Known rows, with every step that occurs
gevolen, kevuger, bisap, mebir: [  1   7  11 -22  -3  25   3 -29  13   0   6 -17   3  -3 -10   9  25  20
  -3   4  22 -21  -3 -28 -29  11   7  14   0   1  -9  -4 -11   2  29 -19
   7  16  -7  24 -14   3 -23  21  -3  -7   0  -6 -19   4 -12 -12   5   4
   7  13  -5 -14  -3   4  15   1 -42  13]
gevolen, kevuger, bisap, kosadiz: [-10  10  18 -39 -21  15  14 -23  16   9 -17   8  -5  -5 -13  11  26  -1
 -10   6  37 -12   3 -28 -33   9   4  12  -4  10  -3  -7 -14  12  16 -13
   8   8 -10  31 -12  17 -15  22   2 -12  -7  -6  -9   5 -15  -4  -1  -1
  21  22  -9 -16  -4   5  10   8 -29   6]
kevuger, mebir: [ -8  -7  -2  -2  -3   6  -3   1  -1   2  -6   2 -14   3  -5  -9  -6  20
  -3   2   5 -10   1  12  11  -4  10   9  -6   1  14   0   4  12  -8  -3
  -2  12   0   0   6  -1   5   1  10 -13   2  -4   2 -17  -3  -8   7  -7
  -5 -17  -7 -21   8   3   8 -21  -9  -1]
kosadiz, bisap, tofo: [-14 -18  -9  -2  17   0   6 -11   1   3 -28 -13  -6  22   7   4   3  12
  -6  20  -1   9 -11   1 -28  13 -21   2   8  -7   3   9   1  18  -2   9
   8 -15   6   5 -15  10   4   5 -11  -1  19   8   5   7  12  -2  -4  -7
  -5  22  14   4  -3   4  20  14  14   5]
tofo, kevuger, mebir, gevolen, bisap: [-17  14  10 -21   5   1 -11 -11  14  12  -2 -17 -26  -9  -5 -17  11  18
   9 -15  -5 -34   2   4   5   7  28  -4  -3 -11  -8   3   8 -12  12   6
 -16  14 -28  12 -10 -21  -6  19   8 -17   5  11   2 -23  -2  10  -2 -14
   1 -29  15 -12 -23  19  -5  -7 -32 -19]
mebir, tofo, kosadiz: [ -1  22  -7  -4   6   8 -11  18   6 -12 -11  29  -3  -7 -22  -5  28 -19
  -2   3   4   8   1 -10   4   1  -6   6   0  22 -25   1   7 -11   6   6
   6  -8  -2   4 -13 -14   6   5 -15  10  -8 -13   3  15   8   4   7  26
  13   0  26   8 -14   8 -20   0   4 -13]
tofo, kosadiz, bisap, mebir, gevolen: [  3 -16   0   3  17   1 -13  -5  -3  16   7  -6 -20   7  -5  -8  22   3
  -2  -5   3  20  -2 -14   7  -1 -16   6  27   7 -29   7   0   1  32  10
  18  -9  -4   4 -26   2 -21  16 -21 -15  -2   6   0  -3  25  -3  -4 -17
   8  -8  38  11   2  -2  -7   9   0 -33]
mebir, gevolen, kevuger: [ -2  20  -1 -28  11  -7   4 -26  15  -9  21 -26  11  -8  -3   4  21   7
  -5 -29  -4   1   2  -3   3  -4  30   8  24  -9 -26  -4  25  12  27  -9
  -7   1  -7  16   4 -15 -14  17   8 -19   2  13  -6  -3   0  12  -6  13
   7  -9  -1  20  -9  17  -2   5 -21   7]
mebir, gevolen, bisap: [ -2  10   2 -20  14  -3 -14 -24  22  -7  18 -21  -8   2   0  -3  13  11
  -1 -34  -4  -7   6   8   5  11  14  -4   7   8 -21  -2  11  -1  26  14
 -13   7 -15  19  -1 -20 -19  15   6 -15   3  18   4  -7  -1  24 -21  -4
  -6  -9  12  12 -10  17 -14   8  -1 -14]
gevolen, kevuger: [ -1  14  -1 -17   2   4   5 -15   7  -8   4 -12  13   1  -7  13  14   8
  -4  -3   5  -2  -4  -9 -13   3  21   6   1  -8  -8   0  16   9  12  -8
  -5  -2  -4  16  -4  -2  -1   4  11  -4   1   2 -10  15  -7   6   3  14
   2   9  -6   9 -13   9   6   8 -28  15]
bisap, tofo, kevuger, mebir: [-29  11   6  -6  -3  17   2 -10   0  11 -32  -5 -21  -7  -7 -16   4  11
  -2  14  -3 -19 -12  -4 -19   5   3   1 -14 -11  17  -8  -7  -8 -12 -11
   1   3 -22   1 -12  -6  12  11   5   3  24  -2  -5 -14  11 -16  16  -2
  -2   2   2 -24 -21   9  20  -5 -12   3]
tofo, kevuger: [  0  11  12  -4   3   0   3   4  -1  16 -12  -3  -6 -12  -1  -4   7 -11
   9  16  -8 -16  -4 -13  -7  -2   5  -7  -4 -13  -3   1  -3 -20   4  -2
  -6   1 -19  -2 -15  -1  10   6  -3   7   2  -2  -4  -3  -4  -1   7  -7
   8  -7  12  -1 -20   1   1   2 -18  -7]
kosadiz, bisap, mebir: [  3 -34  -8   3  16   4  -2  -5 -11   4   6 -33  -4  21   0  -2  -2  18
  -2  18   1   4  -5  -8 -16   6 -23   6  19  -2   5  13 -12  11  15   7
  13 -10   6  -1 -21   7  -9   4 -17   0   7  12  -2   6   4  -6   4 -13
  -3  10  12   5  10 -11  11   5  -7  -2]
mebir, gevolen, kevuger, bisap, tofo, kosadiz: [-16  32  10 -32   3  12   3 -36  28   7  -7   2  -4 -12  -4   6  51   6
  -6 -24  13  -4  -3 -21 -16   6  12  16   7  -3 -46 -12  11   7  35 -13
   3  11 -17  33  -6  -5 -25  33  -4 -28   5  -8 -10  -2  11   0  -9   8
  15   2  21  -4 -22  18   5  15 -10  -8]
kevuger, bisap, tofo, kosadiz: [-17  13  13  -3  -6  24   2 -14  15  18 -32  35 -19  -9   3   1  33  -3
   0   9  22  -5  -6 -20 -24  14 -20   5 -21   7 -20  -8 -17  -3   9  -7
  14  10 -11  21 -12  15 -12  20 -17  -4   4 -23  -8  -2  13 -14  -9  -7
   6   9  26 -27 -13   7   9  13   7 -17]
kosadiz, bisap: [  1 -24  -6  -5  16  -8   4   2  -6   8 -14  -8  -1  18   9   8  -2   6
   2  19   0   6  -3   3  -8   8 -11   1  12  -5  -9  18   3  16   5  14
   1 -15   8   6 -11  11   5  -3  -9  -7  -3   7  10  10  -2   6  -7 -13
   1   6  21   9   4   0   7   5   4   1]
mebir, kevuger, bisap: [  2   8   9 -21   3  -3  12  -6  14  -3  -6  -9   7 -14  -1   5  33 -10
   7   0   8 -27   0   2 -15  17   5   6  -2   2 -27  -5 -11 -22  30  -8
  10  26  -7  21   1  -8  -4  29   0  -5 -12 -12  -1   2  -1  -6 -13   7
   2   4  16  -3   7  -5  -1  -6 -19   1]
mebir, tofo, kevuger: [ -8  25   3 -19  10   1   0  14   5 -10 -17  -2   3 -13 -18  -5  17 -22
   6  13 -14 -16  -4 -11 -14  -1   5   0   6   4  -7   1   1 -23  -1   1
  -6 -12 -13   1 -17 -21  14   6  -7  21   3  -7   4   6  -4   4  13  22
  15   5  16   8 -25   8 -14  -2 -15   3]

Rows
[  4 -21  -3   5   9   1  -9   9  -6   8   4 -14 -10   8 -12  -3  32  -2
   0   9   3   8  -5  -7  -3  14 -21   4  15   6 -26   8  -7 -15  38   3
  28   0  -6   8 -34  -4  -6  17 -12  -4  -6   3  -2  12  23  -9   0  -5
  -2   4  40  17   0  -9  -5   3 -20 -22]
tofo, kosadiz, bisap, mebir, kevuger
[-27  -6  -2 -20  25  -3   7 -17   2  18 -33 -30 -18   7   2 -12   9  16
   2  12  -8  -7 -10   4 -19   5  -1   6  14 -18  -2   6   5  10   5   4
  -3 -12 -15   8 -15  -6   4  18  -5 -15  22  11   7 -16  12  -2   3 -16
   5  -4  22  -3 -17  12  19   4  -3  -3]
kosadiz, bisap, tofo, kevuger, mebir, gevolen
[-17  11   0  11 -10  14  -7   0   3   5 -22  20 -15  -5  -7  -4  22  -7
 -10   2   8  15  -9 -15  -8   8 -18   0 -11   5 -10 -11   0  -2   3  -3
  14  -4 -12   5 -16   5   1   7  -9   4  14  -6  -7   2  20 -11   6   4
  -1  13  15  -6 -18   4   5  14  12 -14]
bisap, tofo, kosadiz
[-23 -14  -2 -10  16   5   8  -7  -6  18 -46 -18 -20  13   2  -9   2  15
   0  29  -3 -12 -11   1 -25  10  -9   2   2 -16  10  10  -2  11  -7   6
   3 -10 -12   5 -21   4  14   9  -7  -4  21   6   4  -6   9 -11   9 -16
  -1   7  21  -9 -18   8  25   1  -7   1]
kosadiz, bisap, tofo, kevuger, mebir
[-13  20  10 -12  -1   9   8  -7  16   5 -24  11  -4 -18  -5   1  53 -13
   2   3  12 -15  -5  -7 -23  21 -10   8 -12   6 -35 -13 -11 -26  30 -10
  19  23 -17  25 -13  -5  -5  32  -8  -2   0 -18  -6   4  19 -13  -7  10
  -2  13  32  -6 -10   1   1   3 -11  -9]
mebir, kevuger, bisap, tofo, kosadiz
[-12   7  10 -31  -3   6 -10 -19  19  -4   6 -15 -19  -1  -8 -10  15   6
  -7 -32  14  -1  13  -2   0  11   5  -2  12  23  -6 -11  -3   0  23  14
  -5   3 -18  20  -9 -11 -30  21   5 -12   1  17   6 -12   1  21 -18  -8
   8   4  -5   0  -7  16 -15  14   0 -21]
mebir, gevolen, bisap, kosadiz
[-11  -1  -2 -22  10   5 -18 -19  17  -7   9 -18 -22   6  -1 -13   6  30
   1 -33   3 -13   7  20  10   8  21   2   3   6  -4   2  11   7  12   8
 -16  13 -14  13   5 -20 -17  16  13 -22   1   7   6 -20  -4  14 -12  -9
  -8 -27   4 -12   3  21  -7 -10 -13 -14]
kevuger, mebir, gevolen, bisap
[-19   7  17 -33 -10   7  -9 -12  13  15 -13 -13 -36 -11 -14 -22  12  10
   1 -12  12 -24   7  -5  -1   4  15  -5  -2   5   6  -7  -6 -10   8   6
  -5  11 -31  16 -19  -9 -11  24   8 -18   6  14   4 -25  -2   8  -1 -18
  11 -14   6 -20 -19  14  -5  -3 -28 -19]
tofo, kevuger, mebir, gevolen, bisap, kosadiz
[  3   6  -2   5   2  18 -17  12  -1 -17   9   1  -8  -3 -34 -15  24  -7
  -5   3   4   7  -3 -20  -3  -3 -16  12  13  28  -7  -5  -8 -19  19  -3
  18  -2  -4  -6 -26 -18  -9  16 -17  17   2  -7  -8   9  13 -10  17  22
   8   1  16   3  -5  -4 -14  -1 -12 -14]
bisap, mebir, tofo, kosadiz
[ -7   4  -3 -23  -3   7   0 -12   4  -7  -5 -12  -1   4 -11   5   5  26
  -3  -2  11 -14  -4  -2  -6   4  29  12  -2  -6   4   1  14  16   4 -12
  -5   8  -7  15   3  -6   1   7  19 -17  -1   2  -5  -2  -9  -3  10   5
  -5  -7 -12  -9  -4  13  14 -14 -40  18]
gevolen, kevuger, mebir
[ -8  14  23 -13   0   7  11  -3  11  27 -25  15 -11 -19   4  -4  19  -9
  15  17   5 -33  -3 -24 -21   7   3  -3 -13 -10 -14   1 -20 -18   6  -5
  -3  12 -19  13 -15  11  -2  12 -16   1  -4 -13  -6  -7  -8  -8  -4 -16
  14  -3  25 -21 -19   3   4   1 -22  -9]
tofo, kevuger, bisap
[ -1  -8  -1 -15  13   4  -9 -15   4  10  10 -19  -9   9 -13   1  33  15
  -6  -5   6  13  -2 -21  -5   4  -1  12  26   1 -39   8   9   8  42   2
  14 -10  -7  14 -29   1 -24  19 -13 -20  -2  10  -9   7  18   2  -3  -7
   7  -4  34  21  -7   2  -1  13 -21 -22]
tofo, kosadiz, bisap, mebir, gevolen, kevuger
[  3 -16  -2   2  10  -5  -7   9  -2  22 -18  26 -18  11   3   3  15  -3
   4  15   8  16  -2  -7   1   8 -17  -1   3   0 -27  15   4   7  13  15
  12 -16  -1  12 -19  15   2   0 -18 -10 -11  -2   6  14  13   4  -7 -16
   4  -2  41   8  -7   1  -4  11   2 -27]
tofo, kosadiz, bisap
[  0 -18  -6 -24  28  -5   0 -28   3  -5  21 -51   2  17  -8   2  15  23
  -6  -7  -2   5  -4  -7 -15   4   3  13  40  -8 -17   8   6  17  35  -1
   6 -11   2   6 -18  -6 -23  21  -6 -17   8  21  -5   5   7   4  -2  -5
   2   4  10  21   2   0   9  10 -21   5]
kosadiz, bisap, mebir, gevolen, kevuger
[-15   8  31 -27 -21  10  10  -4   9  33 -33  18 -21 -23  -6 -14  19 -22
   5  21  25 -27   5 -34 -27   1  -7   0  -8   3   3  -7 -31 -17   3  -6
  11  10 -19  18 -24  19 -12  23 -17   1  -4  -8  -3 -11 -11  -7   2 -19
  30   9  13 -27 -14  -1   1   5 -19 -16]
tofo, kevuger, bisap, kosadiz
[-14  22  18 -35  -9  12   9   6  12   3 -35  15 -11 -20 -24  -8  29 -31
   4  22  15 -23   4 -26 -30   3  -7   5   2  16  -1  -6 -23 -21  -2  -1
   4  -2 -14  14 -26  -2  -1  24 -13  16  -4 -15   3   1 -14  -3   9  13
  33  14  15 -13 -20   5  -8   5 -12  -4]
mebir, tofo, kevuger, bisap, kosadiz
[-11  18  18 -52  -6   4  11 -34  25   6  -3  -9  -3 -12  -8   3  33   0
  -9 -21  26  -3   7 -18 -13   0  19  12  20   6 -23 -13  -1  13  28 -12
   0   8 -11  29  -4   5 -34  35   3 -22  -6   2  -3  -8  -9   6 -13   1
  26   5  -4  -8  -4  13   3   9 -18   0]
mebir, gevolen, kevuger, bisap, kosadiz
[ -6   4 -13 -30  16   6  -6   2   9 -13 -23   8  -5  10 -22   5  25  14
  -3  14  14  -3  -6   0  -9   9  18  16  10   6 -20  14  23  20  12   1
  -1 -11  -3  19 -16  -8   7   4   5 -15  -7  -6   6  18   0  -1  13  18
   6  -1  22   8 -10  17   3  -8 -36   4]
gevolen, kevuger, mebir, tofo, kosadiz, bisap
[-11  16  -9 -36   6  11  -2  -6  10 -26 -10 -14   7   3 -24  -3  15  18
  -4   1   7 -16  -3   5  -9   1  31  17   6   5  -2   1  20  13   4 -10
  -7   2  -1  13   0 -19   9   6  20  -4   0  -5  -2   8 -12   1  19  29
   1  -2  -9  -2  -9  20   7 -15 -37  21]
gevolen, kevuger, mebir, tofo
[-19  10  -1 -12   1  16 -23 -22  21   0  -7  -2 -36   0  -8 -16  22  27
  -6 -30  11  -5   0   9   4  13   7   3  -8   9 -13  -6  12   7  17   7
  -7  14 -24  16  -8 -19 -14  20   6 -22  10   3   1 -22  16   6  -9  -8
  -9 -19  16 -17 -17  22  -5  -7  -5 -25]
kevuger, mebir, gevolen, bisap, tofo, kosadiz
[ -3 -12  -5 -12  26   3  -1   6  -6  -4  -8 -29  -2  12 -18  -8  11   1
   4  30  -9 -10  -6 -14 -27   7 -18   6  25   2  -1  15  -9 -11  14   9
   9 -16  -3  -5 -35 -11   5  14 -21  16  10   7   2  14  10  -3  16   8
  10  13  23  11 -11  -5   2   1 -18   0]
kosadiz, bisap, mebir, tofo, kevuger
[  6 -29  -9  -9  20  -6   4  -3  -7  -6   9 -48   4  16 -10   2  18  10
  -3  14  -5  -7  -4   5 -18  17 -15   6  25   2  -6  11 -10  -9  33   2
  22   2   4   0 -22 -12   1  18  -4   2   4  11   1   9  12 -12   2  -1
  -9  12  16  19  11 -14   5  -2 -23   2]
kosadiz, bisap, mebir, kevuger
[  3  18   6 -31   5  27   0 -23  18 -20   6 -16  12  -4 -23   4  33   8
  -4   5  17 -22  -5 -29 -34   9   6  19   8  12 -14  -1  -8   0  29 -16
   6  13  -4  22 -15 -11 -16  26  -3   4   2  -9 -15  13 -11 -10   9  25
  12  16  -3  -6  -6   3   8  -2 -39  18]
gevolen, kevuger, bisap, mebir, tofo
